What can hang from each mark:
J: B D L M
L: J N
E: P
N: L
D: J P
P: E M
M: J P
B: J N

Each row was made from one small tree. The marks that hang from a mark follow it in brackets, in alphabetical order. Every link used is in the known rows. Write each row's tree.
Known rows:
E{P{M{J}}}: 0.1  12.4  -4.4  3.1  -5.4  -48.4  -27.6  -2.6  -5.2  45.4  18.7  13.8  6.7  -16.8  10.1  11.6  50.4  -16.7  -16.0  41.1  -22.0  -11.4  58.4  -22.9  -25.5
M{J{D} P{E}}: 4.7  -14.5  -32.2  7.9  -10.6  3.7  -9.5  4.1  24.8  -34.0  5.6  18.1  28.7  -12.4  -61.6  36.4  19.0  -27.6  -0.4  26.6  10.0  9.0  -5.2  -25.6  -56.7
N{L{J{D{P}}}}: 48.0  -37.3  21.0  2.7  -10.5  -1.3  11.1  -23.1  24.3  -16.7  32.3  27.5  22.8  -19.3  -32.9  10.5  -34.3  -18.6  -1.9  38.7  4.0  8.4  16.4  -50.9  -16.5
L{J{B} N}: 33.4  -19.3  -16.8  6.2  -16.7  8.9  -12.7  -26.6  -3.6  -14.8  19.0  14.0  17.8  -4.1  6.0  -3.0  -4.0  8.8  -8.3  44.4  -24.8  -30.5  5.5  -16.6  -20.7
J{B{N}}: 12.8  -14.6  -35.0  -0.7  1.2  6.4  -23.4  4.1  3.1  -18.9  23.3  0.2  17.7  -11.8  24.7  -5.4  42.3  9.2  0.4  12.8  -13.9  -3.4  3.0  -6.7  -46.9
D{P}: 28.3  -11.2  -2.1  0.6  -7.2  -21.8  -13.7  25.7  7.4  4.6  1.0  5.0  9.7  -5.9  -26.3  17.5  -16.8  -10.5  -11.8  1.6  1.8  8.2  14.8  -26.0  -11.2
J{B L M{P}}: 44.2  -4.9  -20.1  8.2  6.0  22.9  -28.8  18.9  -3.3  22.3  -8.5  -5.6  2.6  5.4  2.9  19.2  4.1  6.1  -8.9  -4.5  8.7  12.3  -10.0  -15.8  -61.6
B{N{L{J{M}}}}: 33.3  -30.3  -17.5  -5.5  4.5  9.7  -24.6  -12.7  0.2  -29.1  22.8  30.2  11.9  -21.8  27.1  -4.4  -1.1  -14.6  -7.7  12.1  -7.5  7.8  1.5  -34.7  -48.8
L{N}: 10.1  -5.5  -28.1  -2.5  -16.4  -3.9  -22.2  -10.8  -9.8  -13.8  -23.8  2.1  29.6  4.9  -13.2  12.9  -10.9  3.2  -12.6  7.5  -2.1  -24.5  15.0  14.8  -6.2
E{P{M}}: 12.4  14.9  6.0  -0.3  -14.0  -49.1  -2.6  -5.0  -9.7  46.0  6.8  5.0  1.0  -6.6  11.9  19.6  43.0  3.1  -16.1  25.0  -6.4  -7.8  54.3  -7.4  -8.9
B{J{D M} N}: 47.7  -8.6  -53.4  -7.1  -19.0  12.8  -22.9  7.3  -8.3  -25.7  5.1  8.4  27.3  -11.4  5.8  25.7  -3.7  -26.3  -26.5  23.2  12.7  16.3  5.5  -13.8  -39.4
D{J{B{N}} P{E}}: 5.8  -21.6  -51.6  -8.7  -11.0  4.5  -16.4  43.0  6.1  -52.7  30.6  8.4  4.3  -8.7  -16.6  4.3  19.4  34.0  -22.1  16.2  -1.8  -14.3  -5.0  -2.8  -40.7
J{L M}: 36.3  -2.5  -40.8  8.3  3.7  21.7  -57.9  15.1  -19.8  42.6  -18.2  -6.2  -0.3  7.3  12.9  15.7  -17.7  -11.5  -24.3  -13.6  10.1  6.0  20.1  -12.5  -37.8
N{L{J}}: 37.6  -26.2  17.1  3.6  -7.1  8.8  8.6  -27.1  13.9  -4.0  19.2  25.8  13.1  -19.0  3.0  9.6  -2.3  -5.3  4.2  22.0  -0.7  1.8  5.6  -29.2  -16.5
L{J{B D M} N}: 50.8  -11.8  -39.9  3.0  -15.8  41.0  -21.7  -28.9  -2.9  -23.9  15.8  22.0  37.5  -4.9  -19.3  -0.6  -31.7  -15.6  -11.2  67.6  -4.2  -13.3  22.2  -26.2  -39.7
D{J}: -1.1  7.0  -29.5  -5.3  -11.5  22.2  -11.0  14.7  10.9  15.7  -7.6  -5.3  21.5  3.1  -14.6  26.2  20.2  13.0  -8.7  -2.5  28.6  -1.2  19.4  11.9  -18.1
P{E M{J{D L}}}: -13.0  -5.3  -47.2  9.2  -10.7  -25.9  -70.8  2.8  10.3  12.5  12.8  10.7  1.4  -4.2  -23.9  20.1  13.9  -20.2  -27.3  34.4  -25.8  -29.1  37.8  -28.1  -34.0
E{P{M{J{D L}}}}: 6.2  5.0  -19.8  8.7  -5.9  -46.5  -54.8  -10.8  -9.4  63.6  25.7  0.7  14.5  -12.1  6.0  9.5  34.0  -18.0  -23.6  45.7  -22.0  -19.4  68.7  -29.7  -30.0
M{J{B D} P}: 16.8  -11.9  -14.2  8.3  -0.3  10.9  -9.1  -1.7  31.1  -12.3  20.2  8.2  40.5  -14.1  -41.6  19.7  29.9  -28.3  15.0  41.7  5.2  10.2  6.2  -31.6  -64.2
L{J N}: 24.4  -16.8  -20.2  6.0  -15.7  -1.9  -18.7  -24.5  -9.2  -6.7  3.3  16.6  17.7  -0.4  -0.6  7.5  -22.5  -4.2  -17.5  24.7  -15.9  -28.3  11.1  -20.6  -10.7
J{D L}: 22.0  -12.6  -40.0  12.9  -8.1  9.2  -50.3  -9.8  -1.2  39.5  -0.6  -14.3  28.8  6.8  -9.9  18.1  -13.9  -11.3  -16.9  3.6  7.8  -4.6  28.0  -10.5  -23.2
P{E M{J}}: -18.6  3.9  -26.7  0.6  -11.1  -29.8  -38.2  13.8  14.5  -7.5  6.8  22.5  -7.8  -12.2  -18.1  20.8  32.4  -15.4  -16.4  30.7  -22.7  -21.6  27.1  -21.1  -26.7
N{L}: 21.9  -16.7  9.8  -3.9  -9.3  6.6  6.1  -17.8  12.0  -8.6  -6.5  11.4  17.8  -13.3  -6.7  14.8  9.9  2.7  6.3  4.8  13.8  0.1  13.4  -1.3  -16.9
B{J{M}}: 50.4  4.4  -18.7  -2.6  -24.2  15.6  4.3  16.5  -9.4  9.0  -15.6  5.9  4.0  -4.3  6.5  38.3  -5.4  -13.5  -23.1  13.5  15.8  14.9  4.1  -6.0  -14.0
L{J{D{P}} N}: 40.2  -25.7  -14.8  5.5  -18.8  -11.9  -21.9  -19.0  3.9  -18.1  14.9  20.2  33.4  -2.9  -40.8  5.9  -59.3  -18.9  -18.8  44.1  -14.2  -18.2  20.0  -42.5  -10.9
P{M{J}}: -12.3  11.3  -7.9  0.8  -2.6  -35.2  -48.3  10.5  16.7  25.3  8.8  10.8  7.4  -10.9  -3.7  14.3  29.1  -26.4  -6.8  23.8  -22.9  -13.0  43.7  -29.9  -23.9
N{L{J{B M{P}}}}: 56.0  -24.5  23.1  2.3  -1.7  29.1  25.3  -16.8  18.0  -18.9  17.6  30.4  8.0  -19.2  -3.1  13.5  0.0  -4.3  13.4  28.9  10.3  19.0  -12.4  -38.8  -50.4
B{J{D} N}: 30.4  -18.8  -39.0  -3.9  -27.0  -7.1  -16.9  -2.2  -1.8  -23.4  17.2  3.1  29.5  -10.7  7.1  24.2  12.9  -11.6  -22.1  21.6  -1.8  2.0  2.4  -9.5  -23.6

Write each row's tree:
39.6  -29.2  -34.5  7.0  -12.1  -7.7  -53.1  -6.5  -5.7  -4.6  10.2  -10.4  34.0  3.2  -29.7  -2.0  -38.6  6.4  -19.6  34.0  -20.4  -33.9  21.2  -12.4  -21.7 -> J{B D{P} L{N}}
40.0  -7.2  -28.9  0.4  -8.9  20.9  -24.9  -14.8  -14.8  -6.5  -6.4  23.1  15.3  -0.5  -2.9  8.7  -38.3  -15.5  -20.8  29.3  -4.2  -10.7  13.3  -23.8  -25.2 -> L{J{M} N}
10.0  -7.2  -5.9  -1.7  -15.0  -49.4  -14.5  33.5  12.6  -13.4  -1.0  19.6  -16.0  -3.5  -35.1  23.7  -0.7  3.0  -22.0  15.7  -16.3  -8.2  14.4  -24.2  -3.9 -> D{P{E M}}
3.8  -21.1  -17.8  3.5  13.7  -9.6  -31.4  14.2  15.7  -26.0  26.5  10.5  23.1  -20.0  2.4  3.2  48.3  -13.2  9.2  14.8  -19.7  5.2  -12.4  -30.4  -81.6 -> M{J{B{N}} P}
31.9  -0.6  -27.4  1.0  -7.4  19.6  9.0  23.9  2.2  -23.3  -26.2  18.0  0.3  0.5  -34.8  42.0  1.2  -7.8  -10.4  -5.3  28.9  27.0  -16.5  -7.2  -46.3 -> J{M{P{E}}}
51.4  -6.4  -17.6  -0.6  -26.3  10.2  28.4  25.8  -3.1  -24.6  -24.7  17.6  -5.7  -2.8  -19.5  56.6  0.3  -1.5  -22.1  2.7  22.3  22.5  -29.9  -6.9  -26.4 -> B{J{M{P{E}}}}
22.6  -1.7  -47.4  -8.6  -10.7  24.1  -11.3  53.9  1.6  -23.6  -7.5  17.2  -1.2  -0.2  -47.9  27.9  -20.2  10.1  -29.4  7.7  30.0  12.5  9.4  -5.0  -27.7 -> D{J{M} P{E}}
36.9  -11.7  -29.4  4.1  -0.4  14.1  -34.8  2.6  -17.1  -0.8  -23.3  -6.9  12.1  8.6  -3.2  12.9  -17.0  11.5  -12.5  3.6  -1.8  -11.6  -6.5  3.6  -52.3 -> J{B L{N} M{P}}
47.6  -9.9  -26.0  8.7  -15.1  28.1  9.9  -4.1  14.2  -20.0  8.5  30.1  12.7  -1.8  -43.2  38.6  -21.8  -24.4  -12.4  32.6  24.5  30.0  -8.8  -45.3  -50.9 -> L{J{D M{P{E}}}}
29.0  -14.9  -46.1  5.3  -7.7  6.5  -38.1  10.6  -24.1  -18.6  -40.5  4.0  0.9  16.4  -19.5  30.1  -31.0  10.4  -28.5  -15.6  7.8  -13.7  -18.5  8.0  -41.4 -> J{L{N} M{P{E}}}
0.4  -1.1  -20.2  -8.3  -20.5  -18.5  -6.8  39.0  22.6  -22.7  18.4  10.1  -8.9  -4.3  -37.4  19.1  18.6  33.7  -19.8  30.1  -4.5  -20.0  14.8  -5.3  -14.9 -> D{J{B} P{E M}}
53.8  -15.9  -30.2  -0.3  -13.5  8.9  -26.1  -11.8  -3.7  -20.0  7.0  28.5  31.1  -0.6  -41.6  10.5  -72.5  -29.5  -27.4  50.6  -1.8  -3.7  25.3  -47.4  -26.1 -> L{J{D{P} M} N}
15.2  -27.0  -49.4  13.7  -1.5  -10.1  -68.3  20.2  5.1  4.9  20.8  7.9  15.5  -11.4  -39.3  13.4  -18.5  -25.0  -25.8  24.3  -16.7  -12.7  26.2  -43.8  -40.4 -> M{J{D{P{E}} L}}
33.0  -6.3  -58.3  -4.2  -2.8  38.5  -32.2  0.5  4.9  -25.5  19.7  6.2  36.8  -10.3  -4.1  -0.6  14.3  -18.8  -3.9  40.7  12.2  15.0  23.3  -16.5  -68.4 -> J{B{N} D M}
29.2  -8.2  -55.6  -2.4  -4.8  19.4  -48.1  49.4  -10.5  1.2  -9.0  5.6  -10.9  7.5  -27.4  25.1  -33.7  18.1  -42.4  -11.1  15.5  1.4  8.7  -7.7  -31.7 -> D{J{L M} P{E}}
39.3  -17.0  -29.0  3.4  -14.6  11.2  -0.2  -3.8  -10.5  -41.3  -12.6  30.4  6.5  3.2  -25.1  27.7  -31.7  -3.0  -20.8  18.3  1.1  -4.3  -21.0  -19.9  -37.7 -> L{J{M{P{E}}} N}
46.0  -5.5  -0.9  7.2  -1.9  19.9  1.5  5.3  7.7  9.6  2.8  23.8  5.3  -2.2  -10.5  29.0  -15.2  -23.0  -8.7  6.9  13.6  30.8  -7.0  -48.3  -46.0 -> L{J{M{P}}}
35.1  -11.6  -48.7  9.8  -6.2  22.9  -27.7  9.8  -2.9  0.9  -21.3  3.5  9.3  10.2  -39.4  39.3  -25.1  -11.4  -20.7  0.4  29.3  17.3  -5.0  -15.8  -56.5 -> J{D L M{P{E}}}
50.9  -15.4  -14.3  9.6  -7.4  33.2  17.5  9.5  8.3  -22.6  16.0  28.5  -5.0  -7.8  -11.1  24.1  4.4  -1.2  -6.5  30.7  5.9  20.1  -22.6  -40.5  -59.5 -> L{J{B M{P{E}}}}
2.4  -12.6  -22.4  9.4  -4.0  -5.1  -7.6  20.2  15.4  -27.8  -0.9  19.1  4.0  -11.1  -35.4  33.1  25.6  -15.6  -3.1  6.3  -0.7  5.4  -16.3  -20.0  -54.6 -> M{J P{E}}
14.2  -16.7  -47.5  5.4  -15.9  1.6  -56.3  -22.4  -12.2  12.2  -14.7  -13.2  38.4  11.6  -17.9  11.5  -30.8  -2.7  -23.5  11.5  -4.1  -34.8  29.4  6.2  -14.3 -> J{D L{N}}
15.7  -4.4  -69.3  -5.7  7.4  40.3  -65.5  28.4  -12.3  12.2  12.2  -12.9  12.5  1.2  31.8  -1.1  20.1  23.2  -23.9  -2.4  7.7  -5.4  14.3  4.2  -61.5 -> D{J{B{N} L M}}
35.5  -5.5  -50.0  2.0  -0.4  26.9  -57.2  -1.7  -27.8  8.5  -15.9  -5.9  14.4  6.6  14.8  -1.8  -16.3  9.7  -23.6  17.1  -10.4  -25.8  15.6  6.8  -41.5 -> J{B L{N} M}
35.8  -9.8  -43.9  4.4  -6.7  12.4  -43.6  -7.0  -11.8  3.9  -32.2  -4.3  37.1  15.6  -35.7  27.9  -49.0  -15.1  -20.7  0.0  20.0  -2.9  7.5  -4.2  -46.1 -> J{D L{N} M{P}}
28.4  -25.3  -38.0  5.1  -13.3  -22.5  -62.4  -1.8  -10.5  6.0  -6.4  -6.1  32.1  10.1  -37.9  8.8  -58.2  -6.0  -27.4  13.4  -10.5  -29.0  27.1  -13.5  -11.8 -> J{D{P} L{N}}
44.1  -10.2  -14.9  2.4  -5.9  7.5  -5.1  -8.4  -6.8  -16.5  -11.4  22.9  16.4  3.0  -17.5  23.3  -37.7  -15.0  -14.7  17.4  3.8  -1.8  -9.1  -28.0  -37.2 -> L{J{M{P}} N}
44.9  -15.7  -54.6  7.2  -8.5  13.0  -54.0  27.3  -7.6  0.3  -2.3  6.2  4.5  4.0  -43.7  21.8  -49.9  -17.9  -36.7  12.5  12.3  7.1  21.0  -33.0  -35.1 -> J{D{P{E}} L M}
31.3  -20.0  -9.1  7.7  -18.8  -27.9  -13.9  0.8  22.7  -10.1  33.1  29.9  -2.8  -5.5  -42.9  20.6  -23.0  -18.8  -24.7  48.9  -16.3  -2.3  22.4  -59.9  -10.9 -> L{J{D{P{E M}}}}
20.8  -29.4  -25.8  -6.2  -8.9  15.5  -7.6  -29.2  17.1  -44.7  32.7  7.7  43.5  -20.7  -2.4  -8.5  29.3  -1.2  13.3  38.2  -1.3  -3.4  15.9  -6.8  -49.6 -> J{B{N{L}} D}
27.9  -1.3  -50.5  2.6  -1.7  15.8  -65.3  0.7  -30.7  19.3  -31.2  -4.2  11.1  11.1  6.5  10.3  -38.6  -0.4  -31.3  -4.8  -0.6  -19.9  17.9  3.5  -28.2 -> J{L{N} M}
14.6  -16.1  -28.1  8.2  -16.7  -43.5  -54.3  15.5  7.7  12.2  6.9  1.7  -1.4  4.2  -40.0  21.7  -29.0  -5.7  -34.7  15.9  -15.6  -17.5  29.2  -31.2  -11.9 -> J{D{P{E M}} L}
-12.5  0.1  -28.3  3.4  -11.0  -19.8  -32.3  11.0  16.5  -13.5  18.9  20.9  -8.1  -17.4  -11.3  11.5  45.9  -1.7  -8.0  46.8  -30.7  -27.2  23.8  -18.0  -36.9 -> P{E M{J{B}}}
43.4  -11.6  -17.9  7.9  -7.4  19.2  7.2  10.1  5.4  -10.7  2.2  33.0  -10.7  -2.8  -19.2  33.8  -9.8  -12.8  -15.8  12.6  13.6  25.2  -18.4  -41.4  -45.6 -> L{J{M{P{E}}}}
20.0  -9.7  -18.3  -0.1  -22.6  -20.5  -6.1  11.7  28.1  -28.4  23.3  12.7  8.4  -7.7  -53.3  15.2  3.8  0.8  -12.2  57.2  -9.8  -12.5  23.0  -24.6  -23.0 -> J{B D{P{E M}}}
41.5  -35.1  -25.1  7.1  -4.6  -1.7  -25.2  -2.3  16.4  -23.1  60.3  18.8  21.0  -17.9  -5.4  -5.9  -7.9  -17.3  -12.8  50.7  -23.5  1.9  12.3  -61.2  -47.7 -> L{J{B{N} D{P}}}
35.8  5.3  -27.4  -10.4  -5.2  34.0  -14.3  45.4  9.4  -2.6  6.8  7.8  16.1  -5.4  -27.2  13.1  -8.4  8.1  -15.3  21.8  24.0  12.5  19.7  -11.8  -37.1 -> D{J{B M} P}
40.3  -30.6  16.7  4.0  -9.1  17.9  17.6  -28.2  17.4  -10.1  33.9  24.9  12.0  -23.2  11.1  0.6  13.1  8.1  9.9  37.4  -7.7  -2.9  3.6  -30.0  -26.3 -> N{L{J{B}}}
13.8  -9.8  -0.4  8.5  4.2  2.0  -9.4  12.1  22.9  -6.5  12.5  9.1  23.4  -15.6  -16.7  17.6  38.8  -13.1  12.9  20.5  -6.7  8.4  -3.5  -28.3  -64.1 -> M{J{B} P}
43.2  -16.5  -33.6  4.1  3.4  31.1  -28.4  4.7  -3.4  -8.9  37.8  21.0  1.0  -14.8  30.1  -7.5  11.1  -11.3  -11.4  32.6  -12.9  10.8  4.1  -44.1  -61.7 -> L{J{B{N} M}}
51.9  -9.2  -47.6  1.3  -27.9  13.0  -37.8  -8.8  -24.8  9.1  -22.8  -4.3  25.8  5.9  -4.8  31.7  -46.2  -10.5  -40.4  22.7  4.4  -17.7  14.1  1.7  -15.8 -> B{J{D L{N} M}}
46.2  -11.1  -30.3  2.6  -10.3  31.6  -18.1  -16.8  -13.1  -14.8  5.7  23.8  17.6  -5.5  4.4  0.4  -18.9  -2.0  -12.9  46.7  -12.9  -18.3  8.4  -21.6  -36.7 -> L{J{B M} N}
7.1  -13.2  -44.8  13.4  1.4  4.7  -73.8  -3.7  4.2  34.1  14.8  -4.9  29.8  -5.7  -12.6  9.6  0.6  -33.8  -16.0  19.3  -9.5  -9.9  37.4  -33.3  -42.9 -> M{J{D L}}
-4.4  1.6  -20.6  -10.0  -19.7  -28.8  -13.8  42.0  18.4  -13.5  3.1  14.7  -10.6  0.7  -43.0  29.4  0.0  21.4  -28.6  12.2  2.4  -14.2  19.5  -8.2  -2.5 -> D{J P{E M}}
23.2  -17.6  -47.0  8.3  -16.0  12.1  -50.5  -26.9  -9.3  3.4  4.3  -16.4  39.6  5.9  -11.0  0.1  -13.2  10.3  -14.5  35.1  -11.9  -40.9  23.2  7.9  -27.1 -> J{B D L{N}}
19.6  2.9  -59.7  -3.7  -5.7  47.0  -51.4  8.7  -17.3  11.4  -13.1  -12.5  22.3  10.2  6.4  5.8  -8.1  31.0  -25.2  10.2  11.8  -28.4  20.8  22.0  -38.1 -> D{J{B L{N} M}}
54.5  0.9  -0.7  -1.7  -19.4  7.7  22.2  19.9  -0.1  -1.9  -23.3  10.2  4.4  -1.8  -9.4  51.3  -5.1  -10.8  -14.5  -0.9  25.0  28.2  -17.8  -10.9  -26.9 -> B{J{M{P}}}
8.1  3.1  -11.3  9.6  0.2  -40.0  -49.1  -3.0  -12.9  61.7  31.7  0.7  -2.2  -13.8  35.5  -1.4  57.1  -1.1  -19.7  42.5  -38.3  -27.4  57.8  -22.9  -35.3 -> E{P{M{J{B L}}}}
